Each row comes from the steps of one walk. Every step used is in the known rows, and no mark comes twice. Write the walk behind each row, first mark first.
In the rows, zero is written as 128.
Known rows
molilib/fonib/kipu/tuvuv/nutu: [176 131 148 129  94 153 169 150 153 159 144 149 152 134 100 133 145  88
 112 110 107 203 124 142 127  95  77 142 142 110 140 142 127  95  87]
kipu/tuvuv: [182 140 140 142  77 142 171 134 143 139 106 107 149 110 115 140 170 103
 109 113 149 119 113 141 111  86 109 139 132 108 137 137 113  70 107]
zites/pafi: [148 160 133 135  98 147 149 122 143 122  95 112 159 112  92 161 162  89
 130 111  85 123 135 145 165  97 136 120 117 111 144 124 142 127 105]
tenov/feri: [158 152 164 113  77 158 116 109 126 131  50  94 155 110 132 143 149 104
 112 106 127 163 118 119 114 137 136 122 125 109 111 125 100 107 138]
kipu/tuvuv/nutu/feri/tenov: [149 134 154 116  58 139 159 112  86 168  98 130 158 137 123 130 214  57
  90 101 186 130 110 156 116  88 105 145 116  73 200  60 102  75 104]
zites/pafi/kufaz/tuvuv/nutu/feri/tenov: [ 37 192 170  99  87 135 118 102 105 168 106 146 161 140 111 130 184  58
  54  88 145 112 137 152 143  48 145  85  82  80 234  24 147  90  93]
kufaz/vekugar: [165 159 167 144  99 147 160 139 117 128  63 111 152 114 145 167 148 102
 190 107 140 126 135 141 108 154 135 125 139 121 145 110 118  82 121]
molilib/fonib/kipu/tuvuv/kufaz/vekugar/magu: [165 158 129 149 126 154 165 143 132 151 134 199 122 133 140 128 149  84
 180 110 133 122 138 153 119 119 130 165 171 124 155 192 127  79  97]
fonib/molilib/tuvuv: [148 103 157  84  83 157 109 115 182 136 107  87 132 110 108 168 130 154
 149 113  96 159 140 128 157 162 123 119 123 113 104 129 111  90 141]
fonib/vekugar/kufaz/tuvuv/nutu/monod: [ 74 139 228  93  88 127 189 112  49 126 119 125 153 109 121 135 162  86
 109  82 146 160 113 177 112  69  65  96 115 106 135 141 114 120  82]
molilib/tuvuv/kufaz: [155  99 151 131  90 155 120 134  98 151 111 100 157 123 121 156 165 120
 152  84 145 127 106 152 126 151 113 147 152 128 130 129  88 116 157]
tuvuv/kipu: [166 121 174 114  89 175 139 130  74 126  97 103 162 116 122 151 164  81
 104 132 142 110 102 140 105 105 116 114  95 114 134 118 104 108 145]
molilib/fonib/vekugar: [129 148 148 127  82 147 185 114 106 139 113 123 152 122 106 158 120  90
 163 137  92 209 180 123 131  99 104 126 145 111 127 145 134 157 119]
fonib/kipu/tuvuv/nutu/monod: [152 129 161 118  84 139 183 137 132 140 127 121 154 105 118 148 160  92
  56 100 101 140  96 184 126 107  54 148 128 114 127 124 120 101  86]
molilib/fonib/kipu/tuvuv: [168 159 122 134  92 145 176 145 210 147 130 144 134 114 106 140 138 111
 103 137  95 174 146 119 141  77 102 146 160 106 128 150 135  92 110]
pafi/zites: [229 169 159  93  69 165 115 124 136 131 105 105 159 110 157 145 152  92
  99 117 113 115 146 150 133 123 177 115 115 126 134 123 118 137 124]
fonib/kipu/tuvuv/kufaz/vekugar: [153 151 129 176 104 136 156 159 131 146  98 116 150 114 148 157 169 117
 133 106 136  81 129 154 118 121 105 147 154 112 161 119 132  73 111]
nutu/feri: [153 141 167 112  85 161 170 104 129 131  79 103 143 112 132 161 177 103
  97 109 112 120 168 133 106 116 137 127 149  91 169  61 103 126 122]
zites/pafi/kufaz/vekugar/fonib/kipu: [ 64 172 135 114 143  90  91 121 190 128 104 180 118 110 120 145  69 122
 134 120  59 118 175 138 149 151 155 115 125 116 181 134 175 124  86]
kufaz/pafi: [161 160 159 150  88 140 164 125 141 133 109 108 149 111 112 140 144  97
 148 126 102 132 134 136 122 163 131 139 123 123 138 115 129 114 138]
monod/nutu/feri/tenov: [137 161 148 102  93 171 141  85  98 130  73 118 161 122 124 164 181  53
  91 114 126 165 199 138 126 112 118 117 137  85 199  46 124 126 161]
vekugar/fonib/kipu/tuvuv/nutu/feri/tenov: [153 118 152 103  90 108 122  96 143 169 126 179 131 135 111 117 142  81
  51 123 152 142 156 159 123 119  96 150 134  77 203  84 124  90  96]
zites/pafi/kufaz/vekugar/magu: [ 79 187 151 104 125 132 121 119 125 116 101 172 133 119 128 138 133  68
 179  99 105  81 149 158 132 147 202 122 113 114 176 174 156 113  81]
monod/nutu/feri: [156 136 160 111 104 179 165 100  99 127  68 103 156 110 123 167 176  86
 103  94 101 177 213 136 109 117 108 126 145  96 180  52 114 129 141]
tuvuv/nutu/feri: [154 115 184 105  85 168 168 113  74 146  93 112 161 129 124 151 186  86
 108  85 126 152 148 158  96 133 111 129 130  93 179  57  95 122 101]
molilib/tuvuv/nutu/feri/tenov: [131 103 176  82  67 147 113 103  93 167  96 121 161 146 117 143 190  81
 132  87 166 169 130 153 131 161 115 150 134  89 169  57  92  97 141]
fonib/vekugar/magu: [135 145 162 118  93 148 158  97  78 114 118 125 140 117 110 141 138  60
 133 126 118 128 204 159 111 147 148 132 135  99 135 192 124 164 102]
zites/pafi/kufaz/vekugar/fonib/kipu/tuvuv: [ 82 166 114 126 133  75 112 132 197 145 115 181 116 107 121 124  84 127
 133 117  89 102 148 140 149 112 134 136 115 108 181 150 171  72  69]
pafi/kufaz/tuvuv/nutu/feri/tenov: [ 60 178 201  90  74 148 126 109  86 167 106 130 157 141 134 129 172  61
  41  93 180 130 142 148  89  69 142  79 100  80 231  26 121  84 108]
vekugar/fonib/molilib/tuvuv: [161  77 161  79 108 127  85 100 185 138 127 138 106 107 102 145  76 165
 153 117 112 176 144 138 154 179 117 126 126 127 109 155 110  85 134]
nutu/monod: [153 149 170 106  81 150 185 116 122 121  88 113 146  94 126 164 141  90
  93 108 104 129  92 165 118 116 101 128 135 127 115 112 104 127 127]
monod/nutu: [172 145 157 124 113 180 146 118 102 115  87  99 165 109 110 159 157  75
 117 105 105 187 177 150 108 125 104 115 133 116 148 121 123 123 144]
vekugar/fonib/kipu: [162 134 155 113 122 130 114 104 180 123 121 153 122 103 102 138  84 117
  79 138  84 145 179 143 123 154 121 124 149 119 141 145 130 138 118]
kipu/tuvuv/kufaz: [174 126 125 158  84 151 168 144  93 151 119 109 156 120 125 141 192  98
 106 100 167  89  89 157 108  79 102 139 134 110 159 133 102  87 117]

Write each row's walk
[ 91 192 181 114  98 146 136 136 151 139 109 109 148 107 127 133 131 103
  66 105 149 113 137 133  87  75 151  75 116 116 168 105 124  76 110]  pafi/kufaz/tuvuv
[ 67 175 134 108  93 134 122 113 144 122 108 115 154 112 102 145 145  88
 103 112  74 100 128 137 141  95 159 102 101 104 173 124 144 143 103]  zites/pafi/kufaz
[ 69 174 167 108 109 149 116 138 101 148 117 125 157 112 116 133 153  89
  64 113 129  81 105 133 130  25 142  72  54 113 170 100 148  77 116]  zites/pafi/kufaz/tuvuv/kipu
[147  75 181  86  87 162 105 129 128 144 123  91 156 132 102 160 143 134
 155  91 108 192 122 151 152 183 100 118 105 117 121 122 105  86 120]  fonib/molilib/tuvuv/nutu
[174 142 139 150 128  91 145 137 182 142 101 166 114 108 132 131  95 129
 149 129 135 129 151 144 118 145 109 151 154 119 150 151 136  54  93]  kufaz/vekugar/fonib/kipu/tuvuv
[ 84 138 209 103  92 137 151 121  54 130 114 116 141 117 118 120 171  98
 104 124 168 116 143 134 108  41 106  86  86  87 137 149 123 105 125]  fonib/vekugar/kufaz/tuvuv/kipu
[168 130 119 170 115  96 138 135 153 161 159 171 121 116 108 112 115 125
  97 127 106 102 130 151 125 143  91 171 130 126 154 145 131  99 119]  vekugar/fonib/kipu/tuvuv/kufaz/pafi
[228 165 122 149  68 136 144 141 104 177 143 125 162 119 164 119 180  98
 118 106 139  73  99 161 139 115 146 158  96 137 152 128 121 111 136]  kipu/tuvuv/kufaz/pafi/zites
[ 88 138 176 101  79 132 159  99  93 105 110 104 141 116 110 143 161  97
 144 123 110 136 164 136 121 110 127 110 134  81 140 172 131 170 110]  fonib/vekugar/kufaz
[ 72 200 155 126 109 134 131 129 163 140 110 118 150 108 104 136 136  98
  78 101 109 105 140 134 139  44 151  76  96 118 172 105 156  89  92]  zites/pafi/kufaz/tuvuv
[142 150 153 106 100 155 172  98  97 123 128 167 135 131 103 133 115  56
 176 129 102 189 197 144 122 119 143 135 146 112 129 209 127 166 108]  molilib/fonib/vekugar/magu
[146  99 153 131 141 111  92 137 140 156 109 165 127 119 138 150  96 153
 181  97 129 133 145 150 130 211 114 160 172 144 136 138 116  95 139]  molilib/tuvuv/kufaz/vekugar/fonib/kipu
[210  98 147  87  96 121  58 112 143 177 167 161 117 119 152 120  88 170
 155 108  97 131 129 156 177 209 151 145  94 161 122 148 122 124 161]  vekugar/fonib/molilib/tuvuv/kufaz/pafi/zites
[ 91 144 167  88  85 134 178 103 110 120 121 142 134 126 101 135 145  96
 187 125  97 191 158 121 128  84 118 115 145  87 134 186 128 170 115]  molilib/fonib/vekugar/kufaz
[162 155 133 140  86 138 156 135 192 132 114 106 146 110 107 147 157 111
  66 126 108 110 154 135 129 101 109 142 146  98 140 133 133  91 105]  fonib/kipu/tuvuv
[ 83 147 218  83  92 131 209 120  61 147 136 160 141 113 114 129 145  88
 151  81 128 224 108 169 125  44  55 104 121 113 130 155 119 120  90]  molilib/fonib/vekugar/kufaz/tuvuv/nutu/monod
[149  78 149 119 115 115  92 111 143 164 157 152 111 118 108 135  93 171
 176 108  97 151 119 144 157 212 108 147 114 143 129 146 115  99 162]  vekugar/fonib/molilib/tuvuv/kufaz/pafi
[130 166 203 111  99 148 149 119 148 123 111 123 132 115 116 128 172 114
 111  99 156 118 122 143 107  59 139  87 132 107 149 146 111  77 113]  vekugar/kufaz/tuvuv
[ 91 148 170 120  79 111 169 102 106 119 122 113 135 114 108 129 156 101
 178 128  88 136 166 131 130 148 123 136 122  84 134 162 140 167 127]  fonib/vekugar/kufaz/pafi
[229 154 119 140 104 105 104 128 154 173 168 178 126 112 152 100 116 125
  80 124 106  86 144 162 150 145 137 165 111 138 153 153 139 126 126]  vekugar/fonib/kipu/tuvuv/kufaz/pafi/zites
[169 140 125 187  85 133 178 144 104 162 134 116 151 122 125 130 183 103
 133 106 143  90  87 147 114 117 104 165 116 120 152 127 115  86 133]  kipu/tuvuv/kufaz/pafi
[188 178 177  79  70 138 119 113 145 127 126 136 137 121 154 110 165 100
 150 115 102 105 130 147 142 152 187 130 103 115 143 160 128 151 134]  vekugar/kufaz/pafi/zites
[ 67 183 141 123 109 120 132 136 137 127  77 128 155 111 129 156 138  96
 174 105  93 101 129 141 137 125 163 110 106 112 177 111 154 105  98]  zites/pafi/kufaz/vekugar
[129 152 178 113  90 129 156 112 148 118 118 129 128 120 110 127 171 108
 167 111 107 121 115 140 121 148 145 136 123 104 146 159 123 129 132]  vekugar/kufaz/pafi
[149 170 169  88  66 113 133 103 110 129 131 122 141 119 148 118 154  98
 159 128  88 119 180 143 146 149 170 129  97 105 133 168 146 189 124]  fonib/vekugar/kufaz/pafi/zites
[154  61 182  83 122 125  81 125 108 152 102 149 110 112 139 146  77 165
 213 124 149 152 109 134 139 189 105 130  90 135 109 142 109  37 147]  kufaz/vekugar/fonib/molilib/tuvuv/kipu
[158 166 146 119 101 164 154 127 194 133 117 141 140 121 105 160 119 100
 109 140  58 184 168 120 139 113 120 126 160 113 129 134 137 143 125]  molilib/fonib/kipu
[169 121 162 155 128 129 130 134  74 148  94 165 135 123 146 147 109 115
 192 101 160 117 111 160  96 158 116 129 144 139 166 133 108  91 125]  tuvuv/kufaz/vekugar/fonib
[125 142 218  97 101 165 135 132  93 130 114 127 139 122 123 118 183 101
  97 111 184  96  89 143 100  41 123  85  89 102 143 140 107  65 134]  vekugar/kufaz/tuvuv/kipu
[160  60 190  90 125 123  94 128 119 159 108 152 124 128 122 146  83 159
 234  86 142 204 116 159 139 228  97 130 117 135 129 139 110  46 110]  kufaz/vekugar/fonib/molilib/tuvuv/nutu
[152 151 118 183  90 131 163 145 152 153 146 118 148 116 114 135 168 115
  87 122  98  86 134 144 133 132  97 161 132 114 153 123 136 108 127]  fonib/kipu/tuvuv/kufaz/pafi
[152  64 153  97 109 135  77 113 134 155 142 144 118 117 112 146  96 165
 143 102 128 148 115 149 150 172 105 124 128 133 127 152  98  99 144]  vekugar/fonib/molilib/tuvuv/kufaz
[ 92 145 196  94  97 147 167 124  66 142 134 152 136 128 116 120 151  96
 147 130 153 169 139 117 115  17  95  91  98  97 135 163 131 105 127]  molilib/fonib/vekugar/kufaz/tuvuv/kipu
[165 147 137 161 119 147 147 144 120 135 121 159 131 125 149 139 164  89
 140 106 146  61 149 170 112 141 140 162 154 117 160 178 123  81  94]  fonib/kipu/tuvuv/kufaz/vekugar/magu
[166  84 163 135 127 113 102 138  93 164  98 165 131 122 146 145 109 142
 226  84 176 140 103 161 117 197 114 153 157 148 139 144  93  77 143]  molilib/tuvuv/kufaz/vekugar/fonib
